Each row was made from one walk, in order. Every step used is in the known rows, and no mark comes twice. Write each row's walk.
Known rows
N -> W -> Z -> S -> Y -> E: -1.22 1.36 1.00 -0.12 -1.37 -2.61 0.65 -1.16 0.24 5.42 1.45 3.02 -0.86 -1.21 -1.40 -2.53 -2.27 -2.45 -3.84 0.27 4.61
E -> N -> W -> Y: -0.62 0.59 -3.11 2.25 1.78 -3.62 1.56 0.40 -2.78 1.61 0.86 -0.24 -1.22 -0.48 -4.04 -1.57 1.90 0.77 -2.00 -1.56 2.61
B -> E -> N -> W -> Y: -0.61 -0.44 -4.45 1.79 2.05 -3.71 1.56 1.04 -2.85 2.70 -0.09 0.85 -2.13 -0.38 -4.88 -0.13 2.58 -0.44 -3.23 -1.30 1.52
Z -> E -> N -> W -> Y -> S: -1.33 3.03 -2.15 1.98 1.36 -2.91 2.01 -0.14 -4.39 3.74 1.58 0.14 -0.11 -1.78 -4.28 -1.47 0.50 0.23 -2.29 0.39 2.67
W -> Y: 0.64 -1.49 -3.66 1.53 0.84 -2.39 1.10 0.43 -3.62 -0.25 0.63 -0.27 -1.69 -1.63 -3.63 -1.29 1.49 2.42 -0.38 -1.04 0.76
E -> N: 0.21 -2.36 -5.00 2.74 0.35 -2.06 1.90 0.25 -2.71 0.52 0.83 -0.20 -0.09 -0.75 -2.93 -1.74 1.11 0.82 -1.41 -0.88 2.65
Y -> E -> N: -0.44 -1.64 -6.23 3.81 2.40 -2.08 1.59 -0.12 -2.96 2.24 0.83 0.57 -0.33 -1.03 -3.30 -1.19 0.85 -1.46 -2.04 0.39 2.44
S -> B: 0.02 -3.00 -2.12 2.26 -2.75 -1.94 1.57 0.22 -4.19 -0.83 0.72 2.36 -0.07 -0.17 -2.44 -0.25 -0.75 1.99 -0.66 -1.13 2.23
S -> B -> W -> Y -> E -> N: -1.10 -1.96 -7.57 6.36 1.06 -2.93 2.04 0.03 -5.36 2.95 0.90 3.75 -1.24 -0.21 -4.28 0.63 1.35 -2.69 -2.20 1.06 -0.99
W -> N: 1.18 -2.30 -4.38 2.35 1.98 -2.22 1.58 0.84 -4.43 0.13 0.88 0.46 -0.16 -2.07 -2.75 -1.30 1.52 2.30 -1.14 -0.23 1.36
Z -> S: 0.28 -1.49 -2.64 -0.89 -1.78 -1.10 1.32 0.18 -2.51 2.15 0.90 0.50 0.11 -0.99 -1.54 -2.81 -0.45 3.29 -0.12 -0.92 2.32
S -> Z -> E -> N: -0.79 0.09 -5.89 -0.04 0.97 -2.23 2.78 0.87 -2.37 3.30 1.11 0.45 -0.13 -1.64 -2.73 -3.70 0.72 1.25 -2.18 -0.57 3.75
Z -> E -> N -> W -> Y: -1.26 1.98 -2.33 2.03 2.46 -3.29 2.13 -0.51 -3.43 4.46 1.20 0.03 -1.08 -1.08 -3.79 -2.42 1.06 1.43 -1.74 -0.78 2.69
B -> E -> N: 0.19 -3.24 -6.37 2.18 0.50 -2.14 1.88 1.03 -2.86 1.75 -0.20 1.09 -1.01 -0.76 -3.85 -0.33 1.82 -0.35 -2.58 -0.50 1.52
Y -> S -> Z -> E: -0.25 1.08 -3.15 -1.58 -0.94 -1.65 2.02 1.54 -3.41 1.85 1.13 0.79 0.69 -2.53 -3.11 -2.10 -0.21 1.81 -2.09 -0.17 3.79
N -> W -> Y -> S: -0.07 1.56 -0.41 0.61 -0.18 -3.06 0.79 1.10 -3.83 0.05 0.91 0.29 -0.43 -1.43 -4.40 -0.10 0.99 1.45 -1.89 -1.21 2.60
B -> W -> Z -> E -> N: -0.51 -1.00 -3.52 2.79 0.85 -2.03 2.37 0.24 -2.65 5.71 0.41 1.16 0.22 -0.67 -2.62 -2.42 0.54 -0.17 -3.16 -0.07 3.74
N -> W -> Z: -0.27 0.22 1.85 -0.38 0.06 -2.98 0.68 0.94 -1.00 1.68 0.05 0.27 -0.13 -0.16 -2.47 -2.05 -0.16 1.46 -3.20 -2.51 6.65
E -> N -> W: -0.57 -0.21 -2.15 1.83 0.37 -3.11 1.72 0.55 -2.01 1.57 0.77 0.17 0.30 0.05 -3.30 -1.42 1.36 1.10 -2.20 -2.21 4.58
N -> W -> Z -> E: -0.93 1.66 2.68 -0.79 0.79 -2.63 1.25 0.12 -1.70 4.61 0.38 0.38 0.05 -0.83 -2.19 -2.86 -0.98 2.04 -2.95 -1.74 6.69
S -> Y -> E: 0.25 -2.12 -3.59 3.38 -0.95 -2.25 1.18 -1.00 -2.12 1.10 1.46 2.61 -1.22 -1.98 -3.17 -0.01 0.01 -1.72 -1.84 0.41 1.26
Y -> E -> N -> W -> Z -> S: -1.97 1.88 -1.67 0.19 1.98 -2.43 1.08 -0.20 -0.57 6.48 0.76 1.14 0.05 -0.25 -1.51 -3.73 -1.33 -2.12 -4.06 0.23 5.97
W -> Y -> E: -0.02 -0.94 -4.71 2.59 3.01 -2.40 0.78 0.01 -3.87 1.45 0.63 0.29 -1.93 -1.92 -4.11 -0.66 1.20 0.06 -1.05 0.20 0.53
Y -> E -> N -> W: -1.21 0.39 -3.33 2.95 2.50 -3.11 1.40 0.15 -2.16 3.31 0.78 0.96 0.13 -0.21 -3.68 -0.94 1.07 -1.20 -2.93 -0.85 4.32

Write each row's walk
-1.47 0.79 -3.03 2.05 -1.08 -2.73 1.71 -1.65 -0.92 5.29 2.11 3.10 -0.33 -0.92 -2.16 -1.95 -0.88 -2.78 -2.89 0.60 2.64 : Z -> S -> Y -> E -> N -> W
-1.22 1.00 -1.39 1.51 0.99 -2.75 2.28 -0.35 -2.70 4.48 1.05 0.44 0.51 -0.44 -3.06 -2.21 0.47 1.71 -1.98 -1.33 4.72 : Z -> E -> N -> W
-1.45 -0.42 1.35 -1.67 -2.98 -2.30 1.04 0.84 -1.88 4.64 -0.22 3.98 -0.68 0.71 -1.48 -1.25 -2.29 0.06 -3.91 -0.98 4.63 : N -> W -> Z -> S -> B -> E
-1.57 2.18 -2.87 -0.90 1.09 -3.23 2.59 1.23 -1.65 4.32 1.04 0.68 0.27 -0.75 -3.00 -3.32 0.94 1.48 -3.05 -1.87 5.68 : S -> Z -> E -> N -> W
-0.45 -3.04 -3.28 -0.14 -3.71 -1.26 1.65 0.50 -3.88 2.81 0.19 3.85 -0.65 -0.01 -1.93 -0.53 -1.39 1.23 -1.34 -0.15 0.72 : Z -> S -> B -> E
0.04 -4.02 -3.29 1.89 -2.58 -2.02 1.56 0.93 -4.34 0.40 -0.23 3.56 -0.97 -0.15 -3.33 1.07 -0.08 0.71 -1.87 -0.80 1.06 : S -> B -> E
-0.63 -1.94 -6.55 3.92 -1.26 -2.38 1.95 0.71 -5.84 0.39 0.56 3.02 -1.64 -1.08 -4.56 1.31 0.17 -2.67 -2.92 1.65 -1.06 : W -> Y -> S -> B -> E -> N
-1.29 0.26 -1.67 -1.29 0.10 -2.44 1.41 0.82 -0.54 5.99 -0.18 1.66 -0.73 0.24 -2.05 -2.73 -0.49 -1.06 -4.68 -0.70 4.99 : B -> E -> N -> W -> Z -> S
-1.00 2.76 -4.48 -0.26 0.78 -3.76 1.77 2.17 -2.63 0.67 1.24 0.28 -0.58 -1.43 -4.54 -1.71 1.69 -0.57 -3.73 -0.92 3.51 : E -> N -> W -> Y -> S -> Z
-1.53 -1.25 -1.28 1.91 -0.91 -3.33 1.61 0.88 -2.23 2.92 -0.34 3.46 -0.94 0.90 -2.85 -0.32 -0.77 -2.41 -5.13 -0.90 4.91 : S -> B -> E -> N -> W -> Z
-0.07 0.49 -0.75 0.68 0.98 -3.48 0.90 0.72 -2.84 0.80 0.59 -0.05 -1.20 -0.76 -4.01 -0.95 1.65 2.62 -1.25 -2.37 2.72 : N -> W -> Y
-0.27 -1.32 -2.79 1.77 -2.07 -1.80 1.17 -0.64 -0.93 5.80 1.23 4.09 -0.72 -1.43 -1.78 -1.65 -1.01 -2.82 -3.37 1.14 1.77 : B -> W -> Z -> S -> Y -> E
-0.35 -1.40 -8.00 5.17 3.28 -2.88 1.74 0.55 -4.06 3.66 0.68 1.46 -1.29 -0.92 -4.85 -0.15 2.90 -1.84 -2.19 0.51 -0.49 : B -> W -> Y -> E -> N
-0.64 -0.83 -7.24 4.25 3.88 -2.60 1.42 -0.32 -3.58 2.32 0.92 0.08 -1.89 -1.68 -4.10 -1.31 1.53 -1.79 -1.77 0.99 0.35 : W -> Y -> E -> N
0.90 -2.17 -4.48 2.53 0.22 -2.63 1.39 1.25 -4.01 1.21 0.25 0.95 -1.12 -0.97 -4.40 -0.19 2.82 2.28 -0.83 -1.49 -0.20 : B -> W -> Y
0.21 -1.46 -5.50 3.58 2.31 -2.65 1.07 0.96 -4.11 2.87 0.29 1.61 -1.36 -1.22 -4.83 0.35 2.64 -0.16 -1.43 -0.28 -0.39 : B -> W -> Y -> E
-1.46 1.00 -1.70 2.15 3.05 -3.17 0.99 0.19 -1.06 4.17 0.41 0.81 -0.30 -0.22 -2.90 -2.11 -0.07 -2.75 -4.62 -0.42 6.23 : Y -> E -> N -> W -> Z
-1.27 1.24 -0.54 -0.75 -0.14 -2.43 1.38 0.02 -0.34 4.80 0.75 0.43 0.18 0.17 -1.13 -4.22 -1.08 0.17 -3.35 -1.02 6.00 : E -> N -> W -> Z -> S
-0.79 -1.14 -5.99 2.89 -1.11 -1.71 1.89 -1.89 -1.55 4.29 2.24 2.73 -0.81 -1.73 -1.93 -2.32 -0.95 -2.90 -2.02 1.92 0.70 : Z -> S -> Y -> E -> N
-0.78 0.35 -0.55 0.97 0.88 -3.21 1.31 0.56 -0.85 2.37 0.39 0.01 -0.09 0.04 -2.48 -2.53 0.18 -0.42 -3.93 -1.75 6.50 : E -> N -> W -> Z
-0.48 -3.95 -5.86 3.42 -1.67 -2.22 2.22 0.54 -4.17 1.07 0.07 3.27 -0.90 0.19 -3.33 0.62 0.21 -1.19 -2.63 -0.03 1.04 : S -> B -> E -> N
-1.29 0.58 -1.44 3.34 0.60 -3.58 1.27 -1.14 -0.04 3.71 1.35 2.52 -1.17 -0.91 -2.80 -1.49 -0.67 -4.88 -5.07 0.31 4.97 : S -> Y -> E -> N -> W -> Z
-0.50 -0.98 -4.38 2.40 0.91 -1.75 2.48 -0.61 -3.41 3.46 1.14 0.18 0.11 -1.30 -2.73 -2.62 0.31 1.42 -1.11 -0.01 2.76 : Z -> E -> N
-1.38 1.14 -2.35 3.46 -1.37 -3.39 1.76 0.28 -4.98 0.20 1.45 2.16 -0.24 -0.42 -3.92 0.24 -0.35 -1.12 -2.57 0.06 2.11 : E -> N -> W -> Y -> S -> B
-1.32 -0.98 -3.96 3.12 -0.07 -3.77 1.86 0.67 -4.13 2.13 0.22 3.19 -2.04 0.40 -4.43 0.76 0.99 -1.26 -3.24 -0.86 0.90 : S -> B -> E -> N -> W -> Y
0.42 -1.85 -2.35 0.32 -4.14 -1.48 1.59 -1.18 -1.57 1.86 1.83 2.18 -0.65 -1.68 -1.49 -2.17 -1.02 1.19 -0.61 -0.15 1.06 : Z -> S -> Y
-1.14 0.74 -0.42 0.37 -2.72 -2.80 1.65 -1.26 0.50 4.47 1.77 2.05 -0.60 -0.60 -1.11 -3.63 -1.67 -1.90 -3.94 -0.29 4.85 : E -> N -> W -> Z -> S -> Y
-1.04 -0.61 -4.36 2.29 -0.62 -1.78 1.52 -1.89 -0.34 5.12 1.84 2.57 -1.26 -1.76 -1.16 -3.38 -2.09 -4.52 -3.73 2.35 2.62 : W -> Z -> S -> Y -> E -> N
